Known rows, with every way that one mark hangs from another
podud{zamesul{fekaviz}}: [ -8 -42 -11 -20  46 -40  21  -4  -5  17  20  -4   6  36  -4 -17 -10  24]
zamesul{fekaviz{suvib{sipo{mato}}} podud}: [ -2  -2 -10 -28  -1  18 -16  18  -1  -6  36  19 -23  38  -5 -18  -9  20]
suvib{fekaviz}: [ -9 -27 -20  -5  -3 -29 -10   8   2  14  30 -10   5  23  -8   4  -5  11]
suvib{fekaviz giloz podud{zamesul}}: [-28 -24 -37 -28  -2 -36 -14  25 -23  44  -2 -23 -11  44  16  -2   5  24]
zamesul{fekaviz{suvib}}: [-33 -18 -23 -15  20 -13   7  11  -3  10  33  29  12   8  -5   1 -18  30]
zamesul{fekaviz podud}: [ -2 -31 -33 -34  31 -26  19  27   8 -10  25  27  20  30 -14 -14  -7   5]
viri{suvib}: [ -2 -26   2 -23  -2 -14   4 -13  11 -17  28  21   8  11  -6   8  30  17]
suvib{fekaviz giloz{mato} podud{zamesul} sipo}: [-24   8 -30 -41 -15 -30 -19  42 -14  62  -5 -41 -10  67  20   5  -2   0]
viri{dasik}: [  3 -50  22 -29  26 -23 -22  -5  24 -20  22  21   6   8  -4  12  34  16]
suvib{podud{zamesul{fekaviz}}}: [ -7 -16 -14 -26  45 -38  19  19  -8  18   6  -3   5  47  12 -15  -6  22]
fekaviz{suvib{giloz{mato} sipo}}: [-43   7 -28 -43 -14   4 -28  37   0  33   8   3  -5  19   6  26   0  13]
sipo{mato}: [  7 -17  10 -14  23   3 -13  -2  10 -17  19  -5 -20  14  -5   4  39  26]
giloz{mato suvib{podud{zamesul{fekaviz}} sipo}}: [-22  19 -15 -31  20 -30   6  56  -6  22   4 -23   1  70  -2  -7  -7   4]
zamesul{fekaviz{suvib{sipo}} podud}: [ -7 -14 -24 -33  -5  -1  -9  31   1   6  32  29   0  42  -2 -13 -35  11]
mato{giloz{suvib{fekaviz podud{zamesul}}} sipo}: [-12 -43 -48 -19 -10 -62  -3   8 -23  53  29 -13 -30  79 -19  -9   7  16]
sipo{mato{giloz{suvib}}}: [-25 -36 -19 -14   8  -2 -26  -7   8  -9  23  -5 -34  22 -21   9  55  30]
fekaviz{suvib{podud}}: [-17   3 -12 -29   9   1 -18  29  -2   8  15  22  -6  16  11  16  10  39]
zamesul{fekaviz{suvib{giloz sipo}} podud}: [-32 -19 -46 -47 -18   0 -18  44 -10  16  14  28  -4  33   2  -8 -30  10]
sipo{mato{giloz{suvib{fekaviz podud{zamesul}}}}}: [-31 -30 -30 -10  -1 -22 -29  -1 -18  33  24 -33 -42  57  -3 -10  47  37]
podud{zamesul}: [  7 -50   2 -24  38 -29  -2  -6   4  13  12  -7 -14  32   0  -8   8  34]

Rows
[ -2 -27 -11  -6 -29  -4 -43 -21   3  23  35 -34 -41  52   2  -3  11   2]  suvib{fekaviz sipo{mato{giloz}}}
[-14 -11 -45 -44  14 -39  23  31   1  27   9  10   6  29 -17  20  18  -6]  suvib{giloz{mato{sipo}}}
[-28  10 -18 -42 -25  12 -49  43 -11  18  -6   7 -21  32  25  19  -9  21]  fekaviz{suvib{giloz podud sipo}}
[-19 -19 -20  -9   0 -38 -13  32 -19  25  15 -22 -13  51  -8  -6   8  34]  giloz{suvib{fekaviz podud{zamesul}}}
[-14   8 -38 -30  35 -59  52  49 -17  34  19   3  10  67 -25  -7   6   7]  giloz{mato{sipo} suvib{podud{zamesul{fekaviz}}}}
[ -3 -30  27 -40  -1 -18 -20 -42   5   3  31   3 -32  61  23 -17  52   8]  viri{dasik suvib{podud{zamesul{fekaviz}} sipo{mato{giloz}}}}
[-17  -5 -53 -40   5 -57  23  37 -23  70  10 -18  -4  63  -2   3   9  -1]  suvib{fekaviz giloz{mato{sipo}} podud{zamesul}}
[-36  -9 -35  -7 -19 -10 -35  14 -10  12  26 -21 -30  41  -9   7  45  20]  sipo{mato{giloz{suvib{fekaviz podud}}}}
[-40 -49 -48  -8 -21 -34 -26   5  -2  21  35 -13  -7  31 -24   8  10  15]  mato{giloz{suvib{fekaviz}}}
[-28  -2 -20 -44 -19 -12  -3  19  -5  -6  -1  19   7  15  15  20  38  13]  viri{suvib{giloz podud}}
[ -8 -11  12 -13  14   3 -12 -13 -10  19  32 -10 -37  43   6 -20 -13  40]  podud{zamesul{fekaviz{suvib{sipo{mato}}}}}
[ -2   0 -25 -37  30 -46  27  47  -8  30   8  -3  -7  64 -22   3  27  17]  giloz{mato{sipo} suvib{podud{zamesul}}}
[  0 -15  42 -51 -19   0 -41 -15  -1  -9   2  -1 -42  40  30  -1  67  21]  viri{dasik suvib{giloz podud{zamesul} sipo{mato}}}
[ -4 -14  23 -26 -50  -5 -50 -34  11   2  37  -4 -30  49  18   5  58  -3]  viri{dasik suvib{fekaviz podud sipo{mato{giloz}}}}
[-30 -16 -15 -33 -23   8 -46  20  -6  16   6   9 -22  19   9  16 -12  24]  fekaviz{suvib{giloz sipo}}
[-23 -36  -9 -22   9  -2 -26 -33 -11  40  35  -9 -46  52   9 -19  -1  34]  podud{zamesul{fekaviz{suvib{sipo{mato{giloz}}}}}}
[-24 -25 -25 -28   5 -34 -19  20 -13  26   7 -20 -25  77   4 -13  -9  12]  mato{giloz{suvib{podud{zamesul{fekaviz}} sipo}}}
[-25 -10 -57 -29 -12 -49  18  31  -9  47  22  -4   9  35 -22  15   5 -14]  suvib{fekaviz giloz{mato{sipo}}}
[-15  -7  28 -47  -9 -10 -14 -11  -6  -5   9   4 -24  43  26 -11  47  12]  viri{dasik suvib{giloz podud{zamesul{fekaviz}} sipo{mato}}}
[-30 -38 -15 -18  36 -27  12  -4 -11  29  31  16  -1  25  -1 -14 -17  45]  podud{zamesul{fekaviz{suvib}}}
[ -8 -16   1 -32  -1  15 -51 -15 -10  37  16 -15 -64  60  29  -6  23  43]  fekaviz{suvib{podud{zamesul} sipo{mato{giloz}}}}
[-48  17 -53 -36  -6 -25  -3  56  -9  41   2 -16  19  29   8  24  21  -3]  suvib{fekaviz giloz{mato} podud}
[-34  12 -26 -23  16 -10   5  33 -11  13  21  28  12  22   8   6 -13  27]  zamesul{fekaviz{suvib{podud}}}
[ -8 -50 -38 -23   1 -40  -3   1  -1  11  31  14 -20  43 -34   7  17   9]  mato{giloz{suvib} sipo}
[ -9   0 -38 -22   7 -58  23  46 -16  49  24 -18  -2  71 -27  -2  12  10]  giloz{mato{sipo} suvib{fekaviz podud{zamesul}}}
[-20 -26 -32 -34  -5  16 -25   0   1  15  40  18 -31  47  -1 -17   0  15]  zamesul{fekaviz{suvib{sipo{mato{giloz}}}} podud}
[ -3   1 -12 -15 -31   1 -49   0  -3  23  23 -35 -44  64  17   0  18  -1]  suvib{fekaviz podud sipo{mato{giloz}}}
